Known rows, with every way that one mark hangs from another
faro{vami{koti}}: -0.97; -0.49; 1.49; 1.75; -0.45; 1.53; 0.62; 0.55; -0.65; -0.68; -1.52; -1.73; -0.28; 0.92; 0.51; 1.09; -0.96; -0.20; 1.12
motut{zudaz{vami{faro} zazepi}}: -1.07; -0.51; 1.60; 2.31; -1.68; 2.43; 0.27; -0.27; -1.41; 1.57; 0.49; -1.57; -3.34; 1.46; -0.05; -1.02; -0.87; -1.86; 1.84
koti{luku{zudaz{vebed}} sibag vami{faro} zazepi}: -0.30; -1.31; 0.96; 3.24; -0.26; 0.49; 6.05; -0.56; -4.16; 0.89; 2.23; -1.74; -0.56; -0.25; -3.08; 0.37; -0.14; -5.20; -3.07
sibag{zudaz{vami{faro koti{luku}} vebed zazepi}}: -0.31; 0.69; 2.85; 1.89; -0.30; 5.11; 2.12; -0.17; -3.59; 3.39; -1.04; -2.37; -1.72; 3.12; -1.72; -0.55; -1.24; -2.16; 0.82
koti{luku sibag{zudaz{vebed}} zazepi}: 0.31; 0.28; 0.38; 2.10; 0.90; 1.12; 2.61; 0.36; -3.57; 4.43; 0.76; -0.02; 0.78; -0.78; -3.30; 1.23; -0.79; -2.73; -1.71
faro{motut{zudaz{vebed zazepi}} vami{koti}}: -1.43; -0.23; 2.81; 3.44; 1.00; 5.11; 0.53; -0.56; -1.10; 1.50; -0.23; -1.08; -1.89; 1.72; 1.70; 1.97; -0.25; 0.33; 1.90
koti{luku{zudaz} sibag vami{faro}}: 0.74; -0.82; 0.09; 3.26; -0.60; -0.71; 5.06; -0.51; -2.04; -1.08; 2.04; -1.91; -1.00; -0.17; -2.73; -0.22; -0.03; -4.79; -2.73
vami{faro{motut{zudaz{vebed}}} koti}: -2.35; -0.04; 1.37; 2.71; 0.84; 1.52; 1.07; -1.91; -0.04; -0.75; -0.75; -1.66; -0.46; 2.87; 0.99; -0.49; -1.90; -0.57; 1.41
luku{zudaz{vami{faro koti} vebed zazepi}}: -0.42; -0.60; 1.90; 1.46; 0.58; 5.85; 1.79; -2.70; -3.17; 1.56; -0.31; -1.94; -3.06; 2.69; 0.54; -1.14; -0.35; -1.24; 0.30
zudaz{vebed zazepi}: 0.56; 0.46; 1.56; 0.29; 1.36; 3.67; 1.01; -0.86; -1.47; 2.98; 1.03; -0.86; -1.20; 0.59; -0.04; -0.02; 1.02; 0.48; 0.33
motut{zudaz{vebed zazepi}}: -0.34; 0.44; 1.05; 1.05; 0.90; 3.34; 0.37; -0.49; -1.24; 4.11; 1.56; -1.25; -1.71; 1.19; 0.77; -0.28; 0.63; 0.53; 1.49
faro{vami{koti{luku}}}: -0.57; -0.47; 0.87; 2.84; -0.56; 1.37; 2.14; 1.61; -1.31; -0.63; -0.91; -2.24; 0.18; 1.28; -0.30; 1.39; -0.37; -0.89; 0.60
zudaz{vami{koti{luku sibag}} zazepi}: -1.14; -0.14; 1.84; 4.62; 0.28; 4.35; 3.46; 0.06; -4.08; 1.57; 0.03; -1.00; -3.38; -0.10; -2.93; -0.22; -1.14; -2.21; 0.67
sibag{zudaz{zazepi}}: 0.10; 0.79; 0.91; 0.10; -0.49; 0.40; -0.96; -0.24; -0.54; 3.61; -0.96; 0.26; -1.86; 0.58; -0.93; -0.32; 0.31; -0.78; 0.38
faro{motut vami}: 0.61; -0.70; 1.38; 1.27; -0.06; 1.99; -0.69; 0.21; 0.68; -2.03; -0.42; 0.72; 0.19; -0.34; 1.15; 3.01; 0.24; -0.35; -0.56
zudaz{vami{koti{luku sibag}} vebed zazepi}: -0.25; 0.28; 2.70; 3.75; 1.66; 7.49; 4.03; -0.37; -5.05; 2.94; 0.95; -1.61; -2.27; 0.54; -2.35; 0.18; -0.98; -1.38; 0.44
faro{motut{zudaz} vami}: -0.10; -0.74; 1.09; 2.01; -0.40; 1.92; -1.13; 0.37; 0.73; -0.71; 0.20; 0.30; -0.38; 0.29; 1.88; 2.71; -0.12; -0.32; 0.59
motut{zudaz}: -0.77; 0.03; -0.36; 0.80; -0.24; 0.03; -0.56; 0.20; 0.06; 1.44; 0.66; -0.43; -0.64; 0.67; 0.82; -0.33; -0.32; 0.12; 1.25
luku{zudaz{vami vebed zazepi}}: 1.30; -0.41; 1.36; -0.17; 0.99; 6.88; 0.52; -1.82; -3.05; 2.82; 1.14; 0.05; -2.63; 1.07; 0.97; 0.15; 1.18; -0.09; -0.65
vami{faro{motut{zudaz{vebed zazepi}}}}: -0.55; -0.15; 1.37; 2.18; 0.50; 1.59; 0.48; -1.71; 0.35; 0.65; 0.77; -1.02; -1.51; 1.78; 0.75; 0.08; -0.21; -1.05; 0.60
motut{zudaz{vami{faro koti{sibag}} vebed zazepi}}: -1.52; 0.04; 2.74; 3.87; 0.57; 5.77; 2.12; -1.65; -3.32; 2.90; 0.80; -2.75; -3.08; 1.63; -0.82; -1.16; -2.31; -1.74; 2.06

Rows
-1.42; -0.54; 2.25; 5.79; 0.07; 3.45; 3.66; -1.11; -2.86; -0.84; -0.39; -1.09; -3.46; 0.71; -2.76; 0.04; -1.70; -3.46; 0.19
zudaz{vami{faro{motut} koti{luku sibag}} zazepi}
-0.36; -0.14; 0.89; 1.35; 0.60; 1.26; 0.18; -1.49; 0.74; -0.57; 0.70; -0.83; 0.10; 1.81; 1.10; 0.36; -0.80; -0.75; 0.25
vami{faro{motut{zudaz{vebed}}}}
-1.47; -0.91; 1.16; 3.65; -1.02; -1.12; 5.41; 1.71; -3.91; 0.55; 1.48; -0.25; -0.59; -2.05; -4.09; 0.95; -0.41; -4.33; -1.81
koti{luku sibag vami zazepi}
-0.39; -0.42; 1.17; 1.98; -1.97; -1.50; 4.44; 1.79; -1.27; -1.95; 0.96; -2.32; 0.15; 1.11; -2.11; -0.21; 0.11; -3.59; -1.11
koti{luku vami{faro}}
0.21; 0.03; 1.61; -0.07; 0.19; 5.97; -0.12; 0.21; -2.32; 2.35; 1.49; -0.60; -0.40; 1.19; 1.30; 0.43; -0.91; 0.33; 1.19
motut{zudaz{vami vebed}}
-2.83; -0.76; 0.21; 5.29; -0.35; -2.40; 4.56; -0.55; -2.52; -0.27; -0.83; -2.36; -0.78; 0.53; -3.54; -0.79; -2.41; -3.95; -0.11
vami{faro koti{luku sibag zazepi}}
-2.85; -1.19; 1.72; 5.11; 0.07; 1.37; 0.88; -0.53; -1.48; 0.09; -0.83; 0.09; -1.47; -0.53; -0.11; 2.39; -2.00; -1.84; 0.95
faro{motut{zudaz} vami{koti{sibag zazepi}}}
-2.34; -0.60; 2.30; 3.28; 1.32; 5.45; 1.29; -1.23; -3.31; 1.34; 0.28; 1.00; -1.33; 0.03; -0.19; 1.30; -2.31; -1.07; 0.69
faro{motut{zudaz{vami{koti{sibag zazepi}} vebed}}}
-1.04; -0.25; 3.09; 1.39; 0.75; 5.85; 1.54; -1.53; -2.19; -1.58; -0.85; -0.92; -0.32; 2.22; 0.40; 0.35; -2.12; -0.85; 0.47
zudaz{vami{faro{motut} koti} vebed}
-1.13; -0.34; 3.14; 2.04; -0.67; 1.93; 2.63; -0.52; -0.94; -0.10; 1.21; -1.25; -1.82; 1.38; -0.05; 0.03; 0.10; -2.27; 0.15
koti{vami{faro{motut{zudaz{vebed zazepi}}}}}
0.88; 0.30; 1.33; 1.26; -0.58; 2.02; 0.05; -0.96; -1.62; 1.18; -0.30; -0.46; -0.79; -0.30; -2.26; -0.11; -2.44; -3.02; -0.67
koti{sibag{zudaz{vami{faro}}}}
-2.07; 0.05; 1.90; 4.95; 1.72; 2.27; 2.25; -2.92; -0.97; 0.88; 0.13; -1.74; -2.38; 1.31; -0.86; -0.64; -2.07; -1.74; 1.09
vami{faro{motut{zudaz{vebed zazepi}}} koti{sibag}}
-0.68; -0.29; 2.59; 2.45; 0.68; 5.71; 3.08; -0.44; -2.76; -1.50; -0.33; -1.48; 0.08; 2.59; -0.42; 0.71; -1.73; -1.52; 0.00
zudaz{vami{faro{motut} koti{luku}} vebed}
-0.18; 0.98; 2.73; 1.32; 0.38; 6.28; 1.73; 0.41; -4.17; 4.39; -0.83; -1.04; -1.67; 2.31; -1.36; 0.01; -0.65; -0.94; 0.86
sibag{zudaz{vami{koti{luku}} vebed zazepi}}
-0.08; -0.46; 1.85; 2.67; 1.33; 6.09; 2.38; -3.33; -3.52; 1.96; 0.32; -1.86; -3.29; 1.57; -0.64; -1.00; -0.98; -2.03; -0.24
luku{zudaz{vami{faro koti{sibag}} vebed zazepi}}
-0.09; -1.50; -0.60; 3.13; -0.04; 2.02; 2.96; -0.35; -4.29; 1.55; 1.17; 0.76; -1.55; -1.31; -2.46; 1.11; -0.38; -3.56; -2.22
koti{luku{zudaz{vami}} sibag zazepi}
-2.36; -0.52; 1.70; 2.52; -0.04; 5.05; 2.47; 1.06; -4.46; 2.74; 0.41; -1.25; -0.74; 1.98; -0.24; 0.26; -1.54; -0.84; 1.63
motut{zudaz{vami{koti{luku zazepi}} vebed}}
-1.43; -0.06; 2.28; 1.56; 1.17; 6.11; 0.21; -0.76; -1.90; 0.39; 0.04; 0.57; -0.83; 1.62; 1.53; 0.94; -1.55; 0.52; 1.26
faro{motut{zudaz{vami{koti} vebed}}}
-0.69; -0.18; 1.85; 3.40; 0.30; 2.84; 2.70; 0.76; -3.67; 3.00; -0.72; -1.89; 0.48; 0.26; -2.14; 2.14; -1.50; -2.43; -0.27
faro{vami{koti{luku sibag{zudaz{vebed}} zazepi}}}
-2.18; -1.08; 2.04; 3.19; -1.43; -0.11; 4.71; 1.25; -2.57; -0.27; 1.27; -1.04; -0.06; 1.24; -1.44; 1.19; -0.24; -3.91; -0.90
koti{luku vami{faro{motut{zudaz{vebed}}}} zazepi}
-2.86; -1.32; 2.11; 4.14; -1.36; -1.68; 3.29; -0.61; -1.83; -0.97; 0.86; 0.04; -1.62; -1.27; -2.34; 0.50; -1.86; -4.86; -0.89
koti{sibag vami{faro{motut{zudaz}}} zazepi}
-1.72; -0.95; -0.14; 4.31; 0.97; 0.24; 4.67; -2.02; -3.33; 1.01; 0.02; -2.45; -0.66; 1.30; -2.35; -0.65; -1.49; -3.56; -1.14
vami{faro koti{luku{zudaz{vebed}} sibag zazepi}}
-2.68; 0.07; 0.85; 2.71; 0.21; -0.75; 1.23; -0.92; -2.55; 2.61; -2.05; 0.15; -1.09; -0.44; -2.49; -0.36; -2.44; -2.08; 0.43
vami{koti{sibag{zudaz} zazepi}}
